Each row was made from one small tree. The marks that hang from a mark follow it in brackets, in the order of their numbers. Every link used is in the known rows. Write each row's tree.
Known rows
z453[z63[z312[z367]] z935[z157[z190[z420 z646]]]]: 3.6; 16.5; 4.1; -32.2; 12.8; -9.6; -19.4; 0.3; 7.4; 60.5; 9.8; 10.1; -6.8; 24.4; -20.2; 4.6; 5.0; 3.5; 51.4; -13.0; -9.4; -11.9; 20.3; 4.4; -25.1; -16.4
z420[z63[z312[z367] z453] z190[z646]]: 12.2; -5.1; -7.1; -30.4; -26.1; 6.0; -6.0; 19.0; -14.0; -17.1; -0.7; 14.7; -27.4; 2.6; 5.1; 5.5; -36.0; -20.1; 9.7; -8.6; -42.8; 2.0; 11.5; 14.0; 14.6; -18.4
z420[z63]: 15.4; -6.9; -3.2; -28.8; -10.2; 4.3; -20.6; 6.0; 0.6; -4.5; -2.0; -10.0; 7.1; -15.9; 1.7; 1.8; -23.9; -15.2; 48.8; -9.6; -20.6; -2.4; 6.6; 9.4; -5.4; -0.2
z624[z157[z63[z312 z453[z935]] z190[z646]]]: -6.8; 16.0; -6.5; 6.2; -19.2; 5.9; 2.7; 8.7; 11.0; 7.7; 14.9; 7.5; -20.6; -0.6; 3.8; 9.1; 24.2; -4.4; -25.3; 10.2; 13.0; -17.6; 4.3; 14.1; 0.1; 9.2
z935[z157[z63[z312[z367]] z190[z420 z646]]]: -2.8; 6.2; 22.5; 18.1; 2.1; 9.0; -0.8; -4.3; 2.3; 30.9; 5.8; 10.2; 23.1; 5.4; -1.4; 7.1; 26.9; 9.5; -1.6; -1.8; 10.1; -9.1; 3.4; 3.3; 7.7; 11.6
z190[z420[z63[z453]]]: 7.5; -12.4; 1.9; 3.8; -5.1; -6.6; -4.6; 8.7; 18.2; -16.9; -11.4; -16.1; 15.7; -6.3; -13.8; -10.3; -18.5; -12.3; 26.7; 13.2; -8.9; 10.1; 11.0; -15.6; 1.2; 2.3
z768[z65[z157] z624]: 13.3; 1.3; -22.2; -25.3; 29.9; -30.8; 13.1; -13.3; 14.2; -5.0; 13.0; -36.3; -1.6; -5.0; 11.3; -2.9; -27.3; 21.8; 0.5; -15.4; 6.0; 3.0; -25.0; -16.4; -4.7; -3.1
z65[z157]: 16.9; 4.1; -9.2; -34.6; 19.5; 11.8; -7.1; -4.9; -4.5; 19.0; 6.2; -15.3; -10.7; -7.3; -15.7; 1.1; -4.7; -1.6; 20.8; -0.1; 22.4; -5.7; -13.0; -5.4; 8.2; 9.1
z63[z312 z453]: 30.1; 3.9; -61.2; -32.2; -44.3; 14.9; -9.9; 10.9; 12.0; -6.7; 22.5; -19.6; -18.4; -14.5; 2.7; -12.3; -1.4; -16.7; 9.5; 22.1; -5.8; -23.3; -13.6; -20.3; 16.3; 0.4
z624[z157]: 15.2; 3.9; -22.1; -34.7; 11.3; 3.8; 3.5; -8.3; 8.6; 13.8; 4.9; -4.9; -8.4; -20.7; -11.9; 7.9; -4.0; -10.2; 3.2; 10.8; 13.0; -4.1; 0.6; 0.5; -6.6; 12.4
z646[z190[z420[z63[z312[z367] z453[z935]]]]]: 12.9; -10.9; 2.4; -1.9; -13.3; -0.5; 4.4; -5.1; 5.7; 2.0; -20.5; -3.6; 2.7; -0.7; -15.0; -13.3; -25.8; -12.6; 3.4; 16.2; -9.3; 22.7; 7.6; -23.0; 7.5; -1.5
z367[z157[z63[z453[z935]] z190[z420 z646]] z312]: -8.5; -14.4; 10.2; 9.3; -1.9; 11.6; 31.8; 1.1; -16.8; -25.7; 3.0; 15.4; 4.5; -2.0; 9.7; -6.1; 45.4; 6.2; -22.6; 0.8; 20.4; -11.6; -21.6; 6.0; 21.0; -2.7
z935[z157[z63[z312[z367] z453] z190[z420 z646]]]: -1.2; 5.4; 15.8; 19.6; -10.0; 6.3; 3.2; 2.8; 10.7; 29.3; 5.8; 9.9; 15.7; 4.4; 1.4; 5.5; 30.1; 4.7; -9.6; 6.7; 11.5; -11.3; -3.4; -4.4; 11.0; 11.9
z453[z63[z312] z935[z157]]: 18.1; 21.6; -12.4; -53.7; 11.3; -3.7; -21.7; 5.7; 16.5; 65.3; 18.9; -1.3; -11.4; 10.4; -17.3; 2.3; 2.6; 3.0; 75.1; -7.4; -7.7; -18.0; 9.4; 6.2; -22.2; -12.8
z157[z63[z312 z453] z190[z646] z935]: -31.5; 14.5; -0.9; 66.1; -44.1; 22.0; -23.6; 17.2; -5.0; -19.1; 9.4; 11.1; 0.1; 20.8; 15.3; -4.5; 38.1; 0.0; -38.9; 11.0; 14.5; -16.6; 3.0; 13.2; 5.6; 12.2
z935[z157[z63[z312[z367] z453] z190[z646]]]: 3.3; 8.4; 6.9; 4.9; -16.7; 11.7; -2.1; 2.2; 5.3; 35.9; 11.2; 11.9; 8.7; -1.2; 8.0; 8.5; 32.0; 1.9; -7.1; 1.8; 10.3; -18.4; -9.5; 1.7; 10.1; 11.4
z157[z190[z420[z63[z312[z367]]]] z935]: -23.1; -3.0; 10.8; 38.3; -0.8; 8.7; -18.3; 8.5; -10.7; -23.0; -16.8; 10.0; 15.3; 31.8; 3.6; -6.2; 0.1; -2.3; -1.9; 0.7; 3.9; 10.4; 10.2; -0.4; -12.2; 2.5
z312[z367[z157[z63 z190 z935]]]: -7.7; -19.2; -16.2; -32.5; -3.3; 8.1; -19.9; -9.5; -13.0; 23.4; -19.8; 8.0; 4.5; 5.9; 9.8; -1.5; 3.2; -13.2; -3.4; -8.5; 2.3; -10.7; -4.6; -3.5; -19.6; 2.0
z65[z157[z63[z312 z453] z190 z935]]: -11.1; 14.7; -1.3; 11.6; -15.5; 17.7; -16.6; 20.2; 3.2; 8.8; 8.6; -2.0; -19.4; 23.8; 15.4; 4.0; 20.1; 5.8; -7.8; 5.3; 27.3; -17.7; -18.3; 4.6; 10.3; 12.7
z453[z63]: 12.4; -1.6; -2.6; -33.1; -10.3; 0.8; -32.2; -8.2; 7.0; 21.8; -0.2; -15.7; 10.0; -20.3; -6.0; 0.1; -11.1; -0.2; 50.1; -1.2; -12.0; -15.1; 18.5; -0.6; -13.8; -0.6
z312[z367[z157[z63 z190[z420 z646] z935]]]: -13.5; -18.8; -6.0; -11.8; 4.1; 4.9; -12.6; -13.0; -13.5; 15.4; -20.8; 10.3; 9.2; 8.3; -2.8; -1.7; 4.6; -11.4; -14.7; -6.9; 5.0; -3.5; 4.0; -3.8; -16.8; 1.9
z646[z190]: 16.4; -8.7; 2.7; -3.2; -7.2; 18.3; 2.4; -22.2; -11.7; 3.5; -17.3; -5.5; 13.2; -26.3; -12.2; -14.7; -9.2; -6.1; -6.7; 17.2; 8.7; 17.0; -1.6; -17.6; 13.4; 10.9
z768[z65[z157] z190[z646]]: 18.0; -7.8; 2.5; 11.7; 29.1; -15.7; 21.7; -30.3; -20.0; 2.6; -4.7; -3.7; -1.0; -25.7; -2.2; 11.2; -3.8; 24.9; -20.6; -5.5; 0.9; 10.4; -17.9; -16.7; 2.7; 2.6
z768[z190 z624[z157[z63[z453] z935]]]: -12.2; 7.1; -15.7; 5.0; 9.9; -11.4; 15.0; -0.9; 17.4; -19.1; 2.9; -9.4; -11.0; -15.8; 39.9; 12.8; -1.8; 22.6; -29.8; 17.4; 1.0; 9.1; -23.4; -10.8; -4.8; -7.9
z453[z935]: 5.7; 5.2; -22.8; -28.3; 19.7; 3.3; -19.6; -3.5; -6.7; 21.7; 0.8; -8.5; -0.7; 2.0; -30.9; -22.3; 3.5; -14.1; 36.6; 2.2; 8.1; 4.6; 4.6; -6.5; -21.3; -3.5

Which tree is each row?
1.0; -5.5; 29.1; -8.3; 8.7; 11.1; -3.5; 6.8; -25.8; -21.8; -12.5; 15.5; -2.6; -8.5; -6.7; 2.1; -28.1; -9.2; 19.0; -14.0; -27.2; 17.5; 18.7; 26.1; 9.8; -10.3  z420[z63 z190[z646]]
-14.7; 8.2; 1.2; 21.6; 23.6; -27.0; 7.4; -7.2; 8.6; -12.4; 10.0; -21.9; 2.7; 13.0; 19.7; 0.9; -7.7; 28.7; -25.0; -18.5; 14.5; 3.5; -19.2; -1.6; -7.3; 1.4  z768[z65[z157[z63 z190[z646] z935]] z624]
-11.5; 1.9; 17.0; 13.5; -1.8; 1.4; 1.1; 1.1; 13.8; 2.5; -5.5; 0.3; 6.4; -3.6; 6.2; 6.7; 15.3; 4.1; -14.9; 10.6; 15.4; -5.6; 10.2; 6.6; -4.4; 17.3  z624[z157[z63 z190[z420]]]
4.9; -1.4; 8.3; 24.4; 39.2; -38.9; 39.7; -16.9; 5.9; -34.3; 7.4; -20.5; -2.5; -8.7; 19.6; 14.7; -30.7; 42.6; -21.1; -12.5; -16.1; 21.7; -17.2; -16.0; 7.1; -18.3  z768[z65[z157] z190[z420[z63[z312]] z646] z624]
-0.4; 11.3; -4.8; -24.0; 12.9; 2.4; -16.6; 3.9; 0.2; 51.5; 4.9; 7.6; 0.9; 19.3; -9.9; -8.0; 21.0; -3.5; 32.1; -6.6; 7.5; -7.0; -2.3; 1.5; -19.0; -1.0  z453[z935[z157[z63[z312[z367]] z190]]]
9.9; -10.8; 11.0; -28.6; -14.4; 6.0; -4.9; 24.3; -4.7; -17.2; -17.7; 7.5; -13.0; -6.3; 13.0; -3.7; -29.2; -15.4; 26.7; 0.8; -29.0; 11.0; 0.2; 7.1; 10.5; -9.5  z420[z63[z453] z190]
-0.7; -3.8; -0.3; 32.0; 44.9; -43.5; 49.5; -30.0; 10.5; -33.4; -0.3; -14.7; 7.1; -22.3; 10.5; 11.5; -18.4; 37.8; -49.2; 3.3; -6.1; 28.0; -9.6; -22.5; -5.6; -9.9  z768[z65 z190[z420 z646] z624[z157]]
9.8; 1.7; 10.3; -17.1; -5.5; 16.5; -4.2; 12.0; -24.6; -25.6; 3.3; 12.8; -14.4; -3.1; 0.5; 4.7; -31.1; -7.0; 22.9; -15.2; -36.7; 6.0; 17.7; 29.2; 17.8; -14.9  z420[z63[z312] z190[z646]]
5.1; 1.5; -7.6; -9.6; 27.5; -27.1; 15.6; -12.3; 7.6; -12.0; 9.5; -29.4; 1.1; 0.1; 20.3; -3.7; -17.3; 26.6; -10.4; -17.2; 10.0; 3.2; -25.9; -14.0; -3.1; -3.2  z768[z65[z157[z190]] z624]
1.6; -1.2; -5.6; 16.0; -2.4; -8.8; -1.2; 2.0; 4.8; -15.2; 4.6; -3.3; 1.1; 5.5; -37.3; -4.6; -16.6; -17.9; 6.5; 3.4; -14.5; 8.9; 26.4; -3.7; 1.4; -8.1  z190[z420[z63[z312[z367] z453[z935]]] z646]
2.8; -4.3; 2.4; 17.1; 2.9; -3.1; -4.4; -7.5; -3.8; -20.5; 4.2; -5.3; 13.0; -1.5; -33.9; 0.6; -22.0; -11.4; 9.3; -4.0; -17.5; 8.9; 31.9; 2.8; 3.9; -4.3  z190[z420[z63[z312[z367]]] z646]
10.5; 2.8; -3.2; -36.0; -8.7; 1.5; -0.6; 23.4; -10.3; 5.9; 1.2; 22.9; -32.2; 15.0; -3.9; 5.3; -27.4; -19.3; 20.0; -11.0; -36.3; 6.0; 7.5; 15.8; 7.5; -22.0  z420[z63[z312[z367] z453[z935[z157]]] z190[z646]]
-6.4; 4.1; -5.9; 8.8; 13.5; -34.1; 18.1; -13.4; 18.5; -14.8; 11.8; -20.4; 5.3; -7.9; 23.7; 4.9; -9.0; 23.3; -31.8; -12.4; 2.0; -0.1; -8.6; 0.1; -12.2; 2.4  z768[z65 z624[z157[z63 z190[z646]]]]
-19.6; 0.4; 12.3; 24.7; -35.8; 8.4; -24.2; 15.1; 4.0; 3.7; -6.6; -1.4; 7.2; 5.6; 17.9; -17.1; 35.2; -2.6; -5.0; 8.9; 9.4; -14.5; -1.4; -1.2; -5.1; 8.6  z157[z63[z453[z935]] z190]
-4.0; -18.0; 4.5; -5.7; -6.1; 10.6; 27.3; 6.1; -10.5; -21.2; -1.1; 10.2; 4.3; 0.1; 20.7; -8.7; 41.0; 6.7; -9.0; 2.9; 17.9; -14.1; -28.0; -0.1; 17.6; -2.3  z367[z157[z63[z453[z935]] z190[z420]] z312]
-10.5; 12.5; 19.6; 11.2; 29.6; 1.7; -4.4; 0.2; 0.0; 38.7; -0.7; 9.7; 13.3; 14.2; -26.5; -11.2; 30.6; 1.2; 19.7; -0.3; 20.8; 6.2; 4.8; 2.6; -14.2; 3.6  z453[z935[z157[z63 z190[z420 z646]]]]
0.3; 0.9; 3.5; 9.1; 23.2; -34.6; 23.9; -5.2; 15.1; -22.8; 7.9; -25.8; -1.3; 3.6; 14.4; 0.4; -21.0; 22.7; -17.9; -15.1; 5.4; 8.9; -19.8; -12.7; 1.3; -5.8  z768[z65[z157[z190[z420[z63[z453]] z646]]] z624]
13.0; -4.9; -26.8; -29.4; -34.2; 6.5; -10.1; 17.0; 1.7; -6.3; 5.5; 4.9; -20.2; 2.2; 13.6; 7.9; -16.9; -22.6; 16.5; -6.7; -23.1; -14.5; -4.5; 7.1; 1.1; -9.5  z420[z63[z312[z367[z157[z190[z646] z935]]] z453]]
1.8; 13.1; 19.5; 14.3; -2.2; 19.0; -0.8; -2.7; -1.9; 30.0; 13.9; 10.6; 18.0; -5.2; 5.0; 8.1; 35.0; 10.9; 2.1; -2.7; 14.5; -15.8; -4.9; 12.1; 12.1; 14.1  z935[z157[z63[z312] z190[z646]]]
11.7; -13.8; 18.1; 14.3; -10.4; 5.0; 10.9; -8.3; 6.3; -9.8; -25.5; -6.5; 15.0; -16.1; -12.9; -13.0; -20.0; -8.0; -2.8; 21.9; -0.2; 26.2; 5.1; -22.4; 16.0; 7.1  z646[z190[z420[z63[z453]]]]
-24.5; 13.3; 11.2; 32.0; 1.9; 8.9; -4.9; 0.8; 0.5; 3.7; 0.3; 15.5; -2.4; 5.4; 0.1; 13.6; 24.1; -0.1; -33.3; 6.5; 25.8; -3.8; 8.6; 21.6; -9.9; 19.2  z624[z157[z63 z190[z646] z935]]
-17.3; 8.6; 14.9; 26.9; -2.7; -3.2; 8.6; 5.3; 15.6; 4.1; -0.9; 7.6; -5.8; 1.3; -8.4; 4.7; 24.9; -2.9; -31.0; 15.4; 21.0; -2.6; 11.2; 6.0; -4.1; 12.9  z624[z157[z63[z453[z935]] z190[z420 z646]]]
-3.5; -4.7; 20.6; 33.5; 15.1; -2.2; 1.2; -9.2; -3.4; -25.1; -3.7; -5.2; 23.0; -10.4; -39.1; -3.1; -13.4; -8.6; 7.7; 0.7; -5.4; 17.3; 30.4; 3.5; 4.0; 1.6  z190[z420[z63] z646]
-29.3; 1.8; 18.8; 60.1; 5.3; 10.2; -11.8; 0.9; -20.1; -29.2; -11.0; 17.6; 15.3; 28.6; -12.5; -2.2; 5.7; -3.6; -20.8; -2.1; 7.9; 13.8; 19.3; 7.5; -7.3; 1.7  z157[z190[z420[z63[z312[z367]]] z646] z935]
9.6; -3.3; -8.2; -42.6; -9.9; 4.9; 3.0; 21.7; -14.7; -5.1; -2.9; 21.4; -37.5; 10.7; -1.4; 1.9; -28.7; -21.7; 15.0; -11.6; -36.6; 3.9; 6.3; 17.5; 7.5; -25.7  z420[z63[z312[z367[z157]] z453[z935]] z190[z646]]
10.3; -3.8; -16.9; -30.9; -16.6; 10.1; -15.6; 7.0; -10.2; -4.7; 5.2; 5.6; -9.6; 3.4; 9.9; 10.4; -21.3; -15.6; 28.0; -18.6; -25.2; -11.4; 4.7; 17.6; -4.2; -9.4  z420[z63[z312[z367[z157[z190[z646] z935]]]]]
-12.5; 1.5; 22.7; 42.7; -2.8; 7.9; 2.3; 2.8; -11.6; -27.9; -2.8; 6.8; 9.8; 6.8; -14.2; -10.2; 13.7; -3.0; -8.9; 2.6; 3.5; 7.0; 16.2; 2.0; 5.4; -3.1  z157[z190[z420[z63[z312 z453[z935]]] z646]]
-3.2; -17.5; -15.9; -36.3; -6.8; 2.8; -11.2; -9.6; -10.9; 27.8; -14.7; 7.7; -4.2; -0.4; -1.0; -4.5; 8.8; -18.1; -7.6; -7.4; 0.5; -11.9; -2.6; -6.0; -16.0; -3.7  z312[z367[z157[z63[z453[z935]] z190[z646]]]]
12.1; -18.9; -6.5; -30.2; 8.0; 24.1; 30.6; -10.9; -33.6; -26.6; 2.9; 12.6; 5.1; -16.8; 18.1; -3.0; 31.0; 5.8; -4.1; -6.1; 18.6; -13.5; -33.4; 3.8; 21.1; -3.4  z367[z157[z190] z312]
-18.6; 18.4; -1.9; 25.8; -7.7; 12.8; -5.2; 4.4; 1.6; 0.8; 11.3; 13.5; -10.3; 9.4; 5.1; 15.2; 21.6; 1.2; -30.5; 5.9; 18.9; -11.3; 8.0; 23.7; -4.6; 15.5  z624[z157[z63[z312] z190[z646] z935]]
-7.1; -3.7; 1.9; 40.6; 25.5; -46.9; 43.7; -20.1; 22.8; -29.6; 0.4; -16.6; 5.2; -20.4; 21.6; 11.9; -11.0; 37.5; -54.8; 7.4; -8.3; 20.7; -10.9; -21.6; -3.7; -6.3  z768[z65 z190[z420 z646] z624[z157[z63[z453]]]]
-17.0; 2.9; -20.0; 21.9; -30.9; 7.3; -34.8; 17.0; 16.4; 5.9; -3.4; -7.6; 6.2; 8.6; 6.2; -9.7; 14.7; -11.5; -1.5; 18.6; 11.9; -9.1; -3.8; -3.2; -10.2; 17.9  z157[z63[z453] z935]
15.6; -7.9; 7.9; -4.5; -5.6; -0.8; 11.2; -5.0; 9.8; 15.8; -19.1; 1.1; 4.6; 0.2; -15.4; -8.4; -20.9; -9.8; 6.0; 15.8; -4.6; 23.1; 2.6; -22.5; 9.6; 0.5  z646[z190[z420[z63[z312[z367] z453[z935[z157]]]]]]
